Each row comes from the steps of one path. Every step used is in the known rows, and no mark comes twice. Write the path behind each row, first mark first.
(in the rows, 128 means zero)
Known rows:
laro > dovet > tida: [145 114 163 131 132 105 122 135 142  90 114 129 115  61 101 140 126 142
 131 108 122 127 133 119  97 107 145 115 115 119 137 173 140 148 122 124
 133 140 110 121 102 116 138 141 134 117 108]
vafabup > metu > givok > lifav: [165 160 153 162 136  97 144 137 120 121 158 120 109  99 137 128 121 134
 147 152 117 147 136 111 118 109 117 130 152 144 109 179 154 130 125 123
 134 109 118 170 109 100 106 141 157 155 118]
lifav > diror > metu: [122 132 132  26 140 153 105 130 119 156 138 149  96 110 146 119 117 123
 114 148  95 126 141 131 117 107 123 122 142 154 152 162 133 152 100 107
 112 120 117 133 133 115 115 153 147 139  90]
karo > lifav: [134 130 162  90 118 100 129 129 119 141 163 130  99  64 147 128 119 104
 113 163 107 134 138 127 108 116 122 130 163 114  93 165 144 151 123 120
 131 149 125  80 181 127 115 117 149 139  80]
runu > metu > vafabup > dovet > laro: [132 104 114 188 113  69 103 142 114 147 155 145 116 131  81 122 144 174
 109 131 118 109 144 126  86 108 158  95 130 176 131 174 134 132 112 107
 131 133 117 108 179 131 135 125 129 127 151]
laro > dovet > vafabup > lifav: [132 117 166 115 125 111 154 138 124 120 132 134 130  47 190 120  96 114
  99 147 126 121 123 127 105 111 133 140 136 108 155 156 140 145 116 122
 127 134 113 115 117 120 129 139 141 144 215]
maniv > metu > givok: [141 156 153 119 133 121 137 135 101 175 167 118 105 140 129 126 116 111
 130 138 123 146 127 126 113 108 126 144  97 141 128 145 135 120 109 123
 123 124 113 175  85 109 101 121 173 146 161]
givok > lifav > diror > metu: [132 133 132  33 144 151 108 138 122 142 134 144  99  96 146 119 121 130
 123 156  99 130 143 125 126 109 118 122 154 152 142 176 138 150 106 112
 114 111 119 138 143 110 113 154 144 139  75]
givok > lifav > diror > metu > vafabup: [133 128 124  56 138 145  58 142 121 165 141 131 104 110 131 121 131 145
 124 120  97 125 138 119 118 112 115 124 142 171 130 176 143 132 115 115
 120 129 118 127 156 122 124 163 143 122  64]
maniv > metu > givok > lifav > vafabup > dovet: [150 125 127 146 120 127 143 176 116 134 153 139 109 137  97 129 123 135
 122 161 125 124 140 116 125 111 158 108 134 144 133 179 135 140 110 123
 123 112 113 143 155 115 110 122 129 119 186]
metu > givok > lifav: [167 143 154 140 137  76 142 140 117 115 156 115 103  97 146 125 121 132
 141 158 113 145 139 115 128 110 123 128 142 132 106 186 155 131 124 126
 128 112 125 151 116 109 112 130 151 156 118]
metu > givok > lifav > vafabup > dovet: [156 118 131 144 121 102 148 172 119 118 154 135 105 138 109 130 123 133
 124 161 118 122 139 116 133 112 161 100 139 144 132 184 139 145 112 119
 124 114 114 136 152 122 116 123 121 122 182]
karo > lifav > diror > metu: [118 131 141   4 134 165 111 132 122 162 148 148  98  93 143 119 120 110
 110 154  97 128 139 131 123 113 118 123 151 143 135 164 131 153 106 108
 116 126 119 114 156 116 111 143 146 136  69]
maniv > metu: [130 151 126 140 132 143 103 142 111 163 142 133 101 104 125 125 120 133
 121 138 124 138 139 125  73 103 126 145 129 134 139 147 135 132 105 132
 120 129 110 137 129 110 105 132 167 130 145]
karo > lifav > diror: [145 127 152  82 139 136 131 146 135 141 164 146 108  88 165 145 116 121
  87 168 105 135 133 134 109 110 126 107 164 141 124 129 144 157 117 103
 123 139 134  90 133 122 122 117 142 140  71]
runu > metu > vafabup > dovet: [136 106 111 129 107  96  77 160 130 155 157 132 109 127 120 131 148 138
 108 133 110 110 148 120  84 118 163 111 132 165 135 204 138 136 114 113
 128 125 114 120 183 123 133 131 127 110 137]
maniv > metu > vafabup > lifav: [127 122 123  93 123 139  65 148 119 183 160 113 122  66 140 111 108 138
 116 133 123 121 112 126  84 108 123 141 122 143 133 146 141 133 110 124
 124 142 114 137 152 119 127 147 152 132 197]
diror > lifav > vafabup > dovet > laro: [121 112 126 171 115  76 150 141 118 126 148 156 110 138  71 121 123 168
 113 152 115 112 128 126 103 108 157  97 134 157 138 148 128 148 100 109
 125 140 116 102 159 134 126 123 123 131 204]
karo > lifav > vafabup: [134 141 159 104 124 124 149 162 109 131 141 137  94 102 118 112 108 114
 119 156 109 130 124 126 138 115 136 109 161 117 118 141 138 151 115 122
 124 151 116  64 172 137 113 121 130 125 118]
givok > lifav > vafabup > metu: [149 177 134 190 135 138 146 155 125 117 126 142 103 109 109 125 111 137
 145 144 115 131 128 112 106 107 123 109 178 151 134 147 148 146 115 118
 133 125 103 137 128 106 111 157 144 134 139]
folanef > dovet: [130 124 134 158 146  65 118 119 117 109 136 133 103 129 170 118 144 148
 124 166 123 135 147 135 106  97 127 137 126 119 122 157 145 139 110 116
 115 140 109 123 126 125 131 136 157 149 146]
runu > metu: [134 139 135 124 123  85  99 154 116 144 139 131  95  93 147 105 137 123
 111 138 104 125 142 132  70 120 157 123 148 136 141 186 143 137 115 117
 128 127 116  94 176 122 126 127 139 137 101]
diror > metu > vafabup > dovet > tida: [137 106 123  96 120 113  77 137 139 124 134 123 110  77  72 127 142 137
 132 117 113 123 140 117  91 120 153 108 102 154 124 197 133 143 110 114
 135 132 106 131 166 119 139 147 128 104  81]
vafabup > dovet > laro: [134 103 123 197 120  59 136 127 112 128 155 150 113 130  89 129 132 167
 112 147 118 114 144 128  91 100 154  97 130 161 132 165 134 145 106 107
 127 128 118 115 158 129 133 123 131 139 170]
givok > metu > maniv: [158 135 104 178 125  79  81 112 165 119 104 121 116 123 146 128 110 134
 140 140 106 131 155 127  51 109 151 117 165 137 120 131 152 132 113 116
 134 157 115 118 108 139 114 140 138 128 133]
folanef > metu > maniv: [146 132 106 142 114  71  84 114 148 117 117 124  97 101 132 128 124 138
 160 135  99 127 162 127  44 109 134 105 165 145 110 140 137 130 116 109
 111 136 109 138 161 132 108 148 129 132 115]
dovet > vafabup: [135 146 159 161 131  88 173 123 112  93 119 142 102  80 196 123 116 102
 106 147 111 139 151 122 106 120 128 137 138 121 139 160 142 139 111 121
 129 133 111  91 120 130 121 137 145 141  97]
karo > lifav > diror > metu > vafabup > dovet: [128 103 116  65 113 136  83 148 130 170 165 141 110 124 117 137 140 128
 108 143 108 113 147 120 114 116 144 112 136 167 126 193 133 145 110 109
 123 127 116 125 182 120 122 137 131 112 118]
diror > metu > maniv: [131 131 103  92 123 128  62 114 153 144 112 131 106 110 125 116 127 138
 147 141 103 126 153 130  68 108 127 125 149 139 128 162 135 132 105 119
 116 133 104 143 155 131 101 158 143 125 101]
runu > metu > givok > lifav > vafabup > dovet: [153 123 130 139 118 105 140 181 117 124 153 138 106 133 107 123 129 131
 120 162 118 120 140 118 124 118 169 100 138 143 138 192 138 142 115 118
 125 112 114 129 167 120 117 120 120 121 176]
laro > dovet > vafabup > lifav > diror > metu: [118 123 147  15 138 171 123 136 124 152 130 150 113  87 165 118 110 117
 104 147 108 120 132 131 125 110 123 130 138 139 165 158 130 149 105 110
 115 119 112 138 123 112 118 153 142 137 137]
lifav > vafabup > dovet: [143 114 124 144 119 106 141 164 120 123 147 143  98 139 115 130 123 132
 115 155 114 114 141 122 118 110 166  95 137 146 142 171 134 156 104 115
 122 124 112 112 155 127 124 126 120 116 184]
dovet > vafabup > lifav > diror > metu: [117 129 138  17 138 162 119 132 120 155 134 145 110  80 166 111 109 112
 106 154 102 124 131 133 121 113 122 129 136 144 160 155 131 152 100 108
 114 119 114 132 140 114 117 153 145 143 120]
lifav > diror: [150 128 136 110 148 118 128 140 134 127 151 147 103 116 172 142 116 140
  94 156 101 133 132 132  98 102 133 100 149 157 151 122 144 157 106 101
 119 131 131 115  93 119 127 131 141 142  98]
laro > dovet: [141 116 168 132 125 104 145 140 128 114 127 145 111 111 157 150 119 141
 118 120 120 118 141 122 110  94 142 125 150 117 149 167 142 147 126 126
 121 133 116 119  81 118 125 136 143 131 181]
dovet > laro: [135 123 134 186 129  55 135 118 105 125 145 144 107 114 103 118 122 167
 118 139 112 123 136 131  94  98 136 105 137 151 129 145 138 142 109 111
 124 140 120 104 144 132 131 128 141 150 137]
folanef > dovet > vafabup: [129 138 157 182 141  74 169 119 112  76 112 143 108 105 207 118 133 112
 106 161 125 142 155 130 115 115 124 148 128 112 133 160 143 131 112 118
 125 139 104 103 127 130 127 137 152 147 114]

Which path is each row?
[148 154 101 190 124 122  81 114 166 129 117 133 116 113 121 136 125 148
 149 136 113 131 146 125  39 105 123 116 163 150 124 135 143 134 111 112
 129 138 102 150 125 122 102 158 150 129 123]  vafabup > metu > maniv
[153 114 123 144 118 104 138 173 123 110 147 142 102 122 113 129 123 143
 119 163 117 118 143 116 121 110 161  99 149 141 134 186 140 152 110 120
 123 116 115 116 163 123 120 127 116 118 170]  givok > lifav > vafabup > dovet
[120 180 138 149 124 137 149 140 135 133 129 146  99 124 105 125 108 133
 143 139 107 128 114 115  96 114 125 122 161 148 140 125 135 152 103 113
 134 147 100 121 115 112 105 159 146 130 181]  diror > lifav > vafabup > metu
[157 152 151 137 133 107 145 178 103 120 137 127 100 122 115 102 114 131
 133 151 114 136 125 120 142 116 143 110 152 131 130 164 146 133 119 126
 126 125 116 115 146 123 112 127 128 135 136]  runu > metu > givok > lifav > vafabup
[155 145 153  94 137 100 133 135 111 128 152 118 102 100 140 116 123 126
 147 156 111 143 139 115 141 111 120 136 140 134 110 199 148 130 121 126
 125 106 120 157 132 107 106 141 152 153 107]  diror > metu > givok > lifav
[135 144 158  36 140 129 139 123 108 170 167 129 100 145 144 121 117 105
 126 141 101 137 128 130 143 111 123 123 104 157 139 153 134 135 107 105
 117 118 117 171  85 112 107 138 160 150 121]  lifav > diror > metu > givok
[137 135 179 161 127 107 185 131 118  86 107 152 114  92 194 140 115 108
 100 130 122 129 151 120 115 112 133 139 144 110 153 166 142 138 124 126
 128 133 109 101  92 124 123 137 144 133 139]  laro > dovet > vafabup
[133 112 130  89 124 103  74 138 127 168 161 109 116  65 155 112 108 138
 117 136 113 118 113 126  94 110 125 129 131 145 129 154 146 143 112 118
 125 145 118 126 153 125 137 148 144 137 186]  metu > vafabup > lifav
[146 115 127  86 142 138  92 147 142 157 163 133 122  85 166 131 107 144
  90 152 107 124 116 133  96 104 128 107 141 161 149 120 145 152 109 100
 120 137 131 120 115 121 135 139 139 138 141]  metu > vafabup > lifav > diror
[157 151 151 144 137 106 155 172 103 117 138 126  97 123 118 110 110 135
 138 154 115 138 125 118 150 110 135 109 151 129 125 156 148 137 118 126
 123 126 117 124 131 126 111 130 132 137 143]  metu > givok > lifav > vafabup
[144 128 103  85 135 149  64 124 159 135 113 137 112 104 131 123 127 149
 137 153 105 131 150 129  73 107 124 117 161 148 133 153 138 134 107 114
 116 124 112 147 152 126 101 156 141 128  84]  givok > lifav > diror > metu > maniv
[153 156 147 141 139 132 150 175 102 126 139 128 100 127 107 110 108 134
 136 153 120 141 123 117 144 110 135 116 145 128 128 148 144 131 117 132
 122 125 113 122 132 121 103 129 139 133 151]  maniv > metu > givok > lifav > vafabup
[147 173 159 148 132 123 167 136 112 150 161 126 104 157 118 127 111 109
 143 133 111 139 118 120 130 110 126 115 119 154 134 133 139 133 112 109
 131 128 106 169  76 111 104 139 159 146 162]  lifav > vafabup > metu > givok
[126 120 127 106 109 110 142 155 135 127 145 145 100 136 105 129 120 133
 117 161 109 114 128 119 114 119 164 109 136 139 140 162 128 159  97 116
 122 137 112 105 158 126 120 129 121 115 212]  diror > lifav > vafabup > dovet
[144 149 161 107 126  80 135 141 105 163 169 118 101 137 144 112 128 106
 123 135 108 136 132 130 112 119 148 128 108 142 132 174 141 122 117 113
 127 123 117 145 113 117 115 119 155 149 130]  runu > metu > givok
[146 116 131  84 146 129 120 146 137 144 161 137 116  81 177 131 102 137
  89 164 109 126 118 136  94 102 131 107 144 149 153 117 144 160 105 100
 120 131 130 129 105 117 132 133 139 149 152]  vafabup > lifav > diror
[135 139 157  24 138 139 136 126 111 178 171 125 106 129 148 119 110 105
 123 146 104 135 120 132 145 111 123 126 102 151 143 152 132 136 107 106
 118 117 118 176  93 111 110 137 158 152 150]  vafabup > lifav > diror > metu > givok
[131 146 160  53 131 114 138 117 100 169 163 120  96 140 136 114 119  99
 139 136 103 137 132 127 142 111 124 133 101 145 130 171 133 130 108 114
 120 119 111 168 100 114 106 140 162 149 134]  diror > metu > givok
[154 112 130 143 128 105 120 157 140  87 127 128 109  72  71 126 131 141
 134 142 120 128 136 115 107 119 162  98 117 136 124 187 137 152 111 119
 135 127 109 114 161 118 134 133 116 109 108]  givok > lifav > vafabup > dovet > tida
[136 179 160 124 129 123 170 134 121 155 159 124 104 155 113 126 108 111
 142 137 108 139 110 120 128 115 125 127 120 150 131 130 137 134 109 110
 131 136 106 163  73 109 102 141 160 144 183]  diror > lifav > vafabup > metu > givok
[131 124 151 118 127 101 143 134 120 123 140 127 119  44 197 109  98 107
 104 160 117 126 123 129  98 119 128 139 133 118 143 151 142 146 108 120
 127 134 113 117 136 124 131 139 143 150 188]  dovet > vafabup > lifav
[136 109 122 195 120  74 147 145 106 123 146 154 111 141  73 122 125 169
 112 146 118 112 138 128 109 101 157  86 136 160 138 153 131 148 104 109
 124 133 114 109 159 134 129 119 124 132 184]  lifav > vafabup > dovet > laro
[147 176 167 164 131 109 181 117 113 139 154 125 111 135 154 133 114  95
 132 134 116 145 130 119 119 116 118 133 114 148 132 147 141 127 115 109
 135 124 105 174  69 108 107 139 166 154 139]  dovet > vafabup > metu > givok
[130 102 114 147 120  98 107 133 115 150 155 153 118 140  79 128 135 173
 107 134 115 110 141 128 103 104 148  93 129 184 138 162 130 140 106 102
 123 129 118 119 169 128 132 133 130 128 142]  lifav > diror > metu > vafabup > dovet > laro
[155 158 101 200 131 138  90 139 163 118 110 135 116 115 106 127 120 156
 155 144 116 131 140 120  60 106 126 107 176 147 124 136 145 133 113 117
 129 136 101 143 139 123  98 158 139 123 129]  givok > lifav > vafabup > metu > maniv
[140 120 123  82 143 159  83 155 136 173 161 135 126  88 158 131 108 143
  89 150 116 126 116 133  89 103 126 114 137 160 152 115 142 145 108 106
 120 135 128 139 115 117 128 138 146 135 146]  maniv > metu > vafabup > lifav > diror
[139 118 126 105 121  95  77 133 131 165 152 107 121  73 161 111  97 128
 118 132 111 117 118 124  93 112 138 127 140 143 129 148 153 140 116 117
 134 154 120 119 134 128 140 145 141 136 197]  givok > metu > vafabup > lifav
[121 115 127  45 123 126  64 136 120 180 154 114 115  64 145 102 110 133
 123 136 107 115 115 127 107 112 121 135 128 146 134 165 140 140 108 118
 122 136 112 136 166 121 131 158 146 135 175]  diror > metu > vafabup > lifav
[138 105 110  87 118 129  80 153 132 156 156 138 110 122 119 138 140 144
 115 143 109 114 151 115 112 112 146 106 138 172 132 202 137 142 111 111
 122 114 117 139 173 116 126 146 130 114 124]  givok > lifav > diror > metu > vafabup > dovet
[145 117 153 104 143 142 149 149 140 125 142 148 128  79 197 138  99 125
  78 159 118 125 123 134 103 106 133 115 145 137 165 121 142 154 112 104
 121 130 126 121  90 118 131 132 137 144 161]  laro > dovet > vafabup > lifav > diror
[133 145 162  43 138 138 153 128 108 167 163 128 113 123 159 116 109  93
 116 149 106 137 123 131 147 116 121 133 102 149 144 154 133 131 106 106
 120 117 115 172  90 112 108 137 158 153 140]  dovet > vafabup > lifav > diror > metu > givok
[133 143 164  27 136 137 141 126 107 178 171 128 102 135 141 123 115  95
 123 148 102 139 127 131 149 114 121 130 112 148 127 159 134 135 111 106
 121 122 119 164 107 113 104 131 159 149 108]  karo > lifav > diror > metu > givok
[148 167 158 143 132 105 159 120 116 155 167 120 105 144 136 134 118 111
 141 132 112 140 125 121 114 107 120 125 117 154 127 147 143 134 115 108
 133 125 109 183  71 104 108 140 167 153 156]  vafabup > metu > givok
[136 173 147 164 126 146 151 147 121 140 138 143 103 115 109 127 109 117
 133 141 114 130 124 118 105 110 123 110 173 142 126 136 141 151 116 113
 134 139 103 118 142 114 106 146 147 130 129]  karo > lifav > vafabup > metu
[136 177 148 202 130 120 168 120 128 112 119 146 108  94 160 135 117 110
 127 136 114 136 143 115  83 114 113 132 155 148 140 148 143 141 113 112
 137 129  99 133 104 108 112 155 158 142 115]  dovet > vafabup > metu
[162 162 158 175 146  91 163 134 119 103 145 124 117 104 154 127 128 128
 143 165 128 150 142 114 126 112 115 138 143 135 109 179 153 124 128 122
 134 112 113 170 110 103 108 142 160 158 121]  folanef > dovet > vafabup > metu > givok > lifav
[126 116 130 207 139  45 134 111 104 114 138 147 114 135 113 113 141 176
 119 153 127 126 140 138 103  93 133 116 127 143 123 143 139 135 109 109
 120 142 114 111 144 132 135 128 148 155 156]  folanef > dovet > laro
[147 121 128 111 121 120 143 169 116 127 151 141 105 137 101 122 125 132
 127 161 115 119 140 116 143 112 157 104 133 144 136 192 134 145 107 120
 121 111 111 140 162 117 112 130 122 122 172]  diror > metu > givok > lifav > vafabup > dovet
[133 133 125 118 120  97  56 155 118 167 148 120 102 112 132 111 143 140
 116 110 104 121 138 123  84 119 142 124 141 160 128 183 146 123 121 118
 130 140 116 101 179 131 133 144 141 120  82]  runu > metu > vafabup
[135 122 101  72 129 155  58 121 160 151 120 136 117 102 135 118 117 142
 130 152 105 124 139 136  68 107 126 117 150 145 138 141 134 137 101 110
 114 131 110 146 146 127 105 155 141 127 118]  vafabup > lifav > diror > metu > maniv
[146 112 130 192 124  71 156 146 105 124 154 148 114 145  69 120 125 169
 119 152 123 118 135 125 125 104 156  90 131 161 129 162 134 140 109 110
 125 123 118 120 158 128 124 118 125 137 180]  metu > givok > lifav > vafabup > dovet > laro
[141 102 114 131 110  98  90 147 129 145 161 132 106 127 124 141 139 144
 114 134 111 113 147 116  98 112 153 110 127 164 128 189 139 142 111 113
 125 129 116 118 159 124 132 137 132 113 149]  metu > vafabup > dovet
[151 118 125  86 141 134  95 145 144 162 155 132 124  95 173 132 101 135
  90 148 106 124 121 132  95 107 137 106 145 161 148 115 149 150 110 100
 127 144 132 117 103 124 138 137 137 139 153]  givok > metu > vafabup > lifav > diror
[130 107 110 189 117  89 104 137 110 151 156 146 119 136  67 128 136 175
 111 131 126 114 141 125  87 102 147 104 123 176 129 161 132 131 109 112
 128 133 115 117 166 127 130 126 137 126 168]  maniv > metu > vafabup > dovet > laro
[135 161 106 166 123 143  93 128 170 127 109 137 113 127 104 128 117 149
 152 142 111 128 131 122  50 112 127 116 163 144 129 116 136 135 105 114
 127 150  99 136 126 126  97 160 141 121 153]  diror > lifav > vafabup > metu > maniv
[146 154 122 208 124 136 111 118 169 113  98 143 127 107 144 143 122 139
 138 132 121 130 151 122  49 108 124 123 163 137 135 139 141 128 119 115
 131 138  97 146 108 121 101 158 147 124 132]  laro > dovet > vafabup > metu > maniv
[123 126 122  54 132 143  58 136 122 176 143 130 102 120 131 122 131 139
 119 115  97 123 138 122 116 112 119 121 133 174 136 165 139 136 110 111
 118 135 115 119 149 126 124 163 146 121  72]  lifav > diror > metu > vafabup
